What can hang from each mark:
j_797: j_467 j_794
j_930: j_467
j_467: j_148 j_797 j_930 j_932
j_148: j_794
j_932: j_794 j_797
j_794: j_658 j_930 j_932
j_658: j_467 j_794

Known rows, with every way that one mark hangs from another:
[j_930 [j_467 j_148 [j_797 [j_794 j_658 j_932]]]]: [ 10   0  23 -13   4   9  -8 -13  -1  10  10  -3  22  17  -9  -6  14   1
  -1 -16   6]
[j_930 j_467]: [  3   8  -7  -5 -11  19   4  12  17  -2   3 -12 -17   7   6  13  10  -4
  -1  -7  -1]
[j_148 [j_794 j_930]]: [-16  14   9 -12  -7   8   0   5   3 -17 -10   4 -12   3  12   9  20   8
 -12 -26   7]
[j_148 j_794]: [ -7  13   4  -1  -6   5  -5   7  10 -17  -5  -3 -19   7   9   3  18   0
  -2 -21   2]
[j_658 [j_467 j_932]]: [ -2  -3  -4   4  -7  18  -5  17  22 -10   2   7 -11  -8  -4  19   2   4
   3  -4  -1]
[j_658 [j_467 j_148 j_797] [j_794 j_930]]: [-10  17  24  -9  21  24  -2  10  16   0   6   8  16  10  -7   6   4  -1
  -9 -16   1]
[j_932 [j_794 j_658 j_930] [j_797 [j_467 j_148]]]: [  7 -11  -2 -10  -5  11 -15  -3   6  10  -4   2  -6 -13   1   6  16  -4
 -43 -12   3]
[j_467 [j_148 [j_794 j_658 j_930]] [j_932 j_797]]: [ -4  -6  22  -3 -12   0  -8  -5 -10 -12   0  16   4  -6   7   7  23  12
 -35 -18  10]
[j_467 j_148 j_930 [j_932 [j_794 j_658] j_797]]: [  6 -30  11   4 -14   0  -8  -2  14   0  13   5  -3 -13   5   9  13  -2
 -31  -8   1]
[j_932 [j_794 j_930]]: [-13   0  -7 -13  -5  13  -1  10  12  -4  -3   1 -13  -9  10  19  18  -1
 -22 -19   4]
[j_467 [j_148 j_794] j_932]: [ -8   8   9   6   1   4  -6  -2  12 -18   3   3   0  -1   2  11  21  13
  -6 -19   3]
[j_658 [j_467 j_148 j_797 j_930 [j_932 j_794]]]: [ -6 -24  10  -1   6  12 -11   0  38   4  15   4  15 -14 -12  16  -5   0
  -2  -7  -3]
[j_467 j_148 j_797 j_930 [j_932 [j_794 j_658]]]: [ -1 -21  14  -6  -1   3  -6  -7  15   4  19   3   8 -12   1  10  13   0
 -21 -13  -3]
[j_467 j_148 j_797 j_930]: [  0   9  15 -12   5  14   4  -8  24   2  13   2   0   6   0   1  17   3
  -8 -14  -7]
[j_467 j_797 j_932]: [ 0  2  0 -5  0 11  2  2 13 -4 15  4 -5 -8  0 20 15  6 -5 -9 -3]
[j_467 j_148 [j_797 j_794] j_930 j_932]: [ -5 -14  24  -8   0   5   4 -14  23  -1  17   9  19   0  -9   8  10   7
  -3 -19  -3]
[j_797 j_467]: [  7  12 -13  -8  -4  19  -5   5  19  -2  -6  -8 -24  -3   0   9  12   0
  -5 -11  -5]
[j_932 [j_794 [j_930 j_467]] j_797]: [ -2 -17  -7  -9 -16  11  -2  11  15   5   2  -8  -8  -6   8  22   4  -8
 -26  -7   9]
[j_932 [j_794 j_658] j_797]: [  9 -14  -5   3 -13   2 -12  12   5  -1   5   0 -22  -5  11   3  18 -15
 -29  -7   0]
[j_794 [j_658 [j_467 j_930]]]: [  4  -5  11  -6 -17  16  -4  15  16  -4  -4   6 -20   4   4  -4   1  -6
  -4  -8  -5]
[j_794 [j_658 [j_467 j_930]] j_932]: [  9  -2  16  -9 -12  15  -9   9   9  -5  -9   6 -13   2   0  -4   3   3
   5 -12   2]
[j_932 [j_797 [j_794 j_658 [j_930 [j_467 j_148]]]]]: [  3 -12  21 -11 -15   9   0  -3  -2   6   3   6  10  12   2  -1  12  -3
 -32 -13   7]

Rows:
[ 10  -6  18  -4 -14   1 -14  -9  10  -2  -7  -3 -11   4   2 -13   9  -2
 -19 -16   0]
[j_932 [j_797 [j_467 [j_148 [j_794 j_658]] j_930]]]
[ -7  -8  18   5  -5  16   2  20  26 -15   2   1  -7  -2   0  15 -12  -3
  10 -11  -2]
[j_658 [j_467 j_930 j_932] j_794]
[ -8   0  15 -17 -14   9   2   4  -7  -6  -6  13  -8   6  10   1  20   1
 -24 -24   3]
[j_797 [j_794 j_658 j_930]]
[ -3  -1  11  -2  -6  14   5  -3  23  -8   9   4  -2  -6   2  14  16  13
  -9 -14  -3]
[j_467 j_148 j_930 j_932]
[  1  15  12  -3   1  10 -10  -5   9  -8  -5 -13   7  13  -2   4  15  10
   8 -19  12]
[j_930 [j_467 [j_148 [j_794 j_932]]]]
[  5 -11  13   3 -12   8   4  -4  22  -5  11   6  -3  -7   1  12  14   8
 -18  -8  -1]
[j_467 j_148 j_930 [j_932 j_797]]
[  3 -19   2  -3   0   9 -10  -2  12   9  22  -7  13  -6  -3  17  10  -5
 -18  -3   1]
[j_930 [j_467 j_148 j_797 [j_932 [j_794 j_658]]]]
[ -6  -7  -6   5   4  10  -8   3  22  -5  11   0   0 -13   0  21  20   4
 -15 -12   1]
[j_467 j_148 [j_932 j_794]]
[ -5   4  26 -18  14  17  -9  -9  12   6  -2  17  30   5 -18   2   7  11
   0 -22   9]
[j_658 [j_467 j_148 [j_797 [j_794 j_930 j_932]]]]
[  4 -18  17  -7 -12   8  -6 -13  14   0   0   4   3  -5  -7   2   6   6
 -12 -17  -3]
[j_797 [j_467 j_148 j_930 j_932] [j_794 j_658]]
[ 20   3   8  -4 -11   5  -8   4  -8  -3  -1   5 -19   2   7  -1  23   1
 -17 -11   6]
[j_794 j_658 [j_932 j_797]]
[ -3   6  24 -18   0   8 -17   1  -8  -5 -11  13   7   2  -3  -2   8   8
  -2 -22  13]
[j_148 [j_794 [j_658 [j_467 j_797]] j_930 j_932]]
[ -1 -10  -1   4  -1   7 -11   3   8  -4  11   3  -3 -11   5  14  22   1
 -25 -11   0]
[j_467 j_148 [j_932 [j_794 j_658]]]
[  0 -10  -6   2  -6  13 -18  20  15  -2  -1   2 -18  -4   3   3   4 -15
 -10  -7  -2]
[j_932 [j_794 [j_658 j_467]]]
[ 16   0  15  -5  -3  10  -5   2  15  -2  -9 -12 -14   0  -1   3  -2  -3
   1 -18   5]
[j_658 [j_794 [j_932 [j_797 [j_467 j_930]]]]]
[ -7   6  14   0   8   3  -7  -8  12 -10  12   3  11  -1  -4  10  20  11
  -4 -18   1]
[j_467 [j_148 j_794] j_797 j_932]
[  0   7  31 -23   9   9  -5 -16 -11   5   1  15  22   8  -5  -4  25  11
 -19 -28   9]
[j_467 j_148 [j_797 [j_794 j_658 j_930 j_932]]]
[  0 -14   1  -9 -15   5  -6  10  -2   0   0   7 -16  -9  13   9  19  -8
 -41 -13   6]
[j_932 [j_794 j_658 j_930] j_797]
[-12  -7   5 -11  10  11  -4  -6  15   2  14   8  17 -17  -2  27  19   9
 -25 -16   4]
[j_467 j_148 j_797 [j_932 [j_794 j_930]]]
[ -5  23  17 -13   7  16   4   9  -4 -13  -8   0  -5   5   8  13  17   8
  -7 -27  12]
[j_658 [j_794 j_930 j_932]]
[  9 -24  16   4 -17   4  -4  -3   5   2  13   2  11   5  -4   5   8  -3
 -20  -5   4]
[j_930 [j_467 j_148 [j_932 [j_797 [j_794 j_658]]]]]
[ -4 -16  10  -2  -1  10  -7   6  22  -2  10  11  11  -4 -15  12  -5  -2
   9 -10  -2]
[j_658 [j_467 [j_797 j_794] j_932]]
[ -6 -13  18  -5  -7   6   3  -7   8  -4   6  18  15  -6  -4  15  18  10
 -28 -18   6]
[j_467 j_148 [j_932 [j_797 [j_794 j_930]]]]
[-11   2  10  -7  -7  18  11  14   6 -10   3  -7   0   0   8  30   1   4
  -9 -14   9]
[j_658 [j_794 [j_930 [j_467 j_932]]]]
[ -4  20  29 -12  26  22  -7   4   9   1   0   8  23   8 -11   6   5   7
   0 -20   8]
[j_658 [j_467 j_148 j_797] [j_794 j_930 j_932]]
[ -7  -7  26 -16   1   6   0 -12  -5   0  11  20  22  -2  -4   8  21  11
 -27 -21   4]
[j_467 j_148 [j_797 [j_794 j_658 j_930]] j_932]
[  6  -8  29 -19  -8   2  -3 -11   0   1   3   5   4   8  -1  -9  12   1
   1 -24   3]
[j_467 [j_797 [j_794 j_658 j_932]] j_930]
[  0 -14 -21  -1  -5  12 -13   5  24  -2   1 -10 -15 -23  -3  27   5   0
  -8 -10   0]
[j_797 [j_467 [j_932 j_794]]]
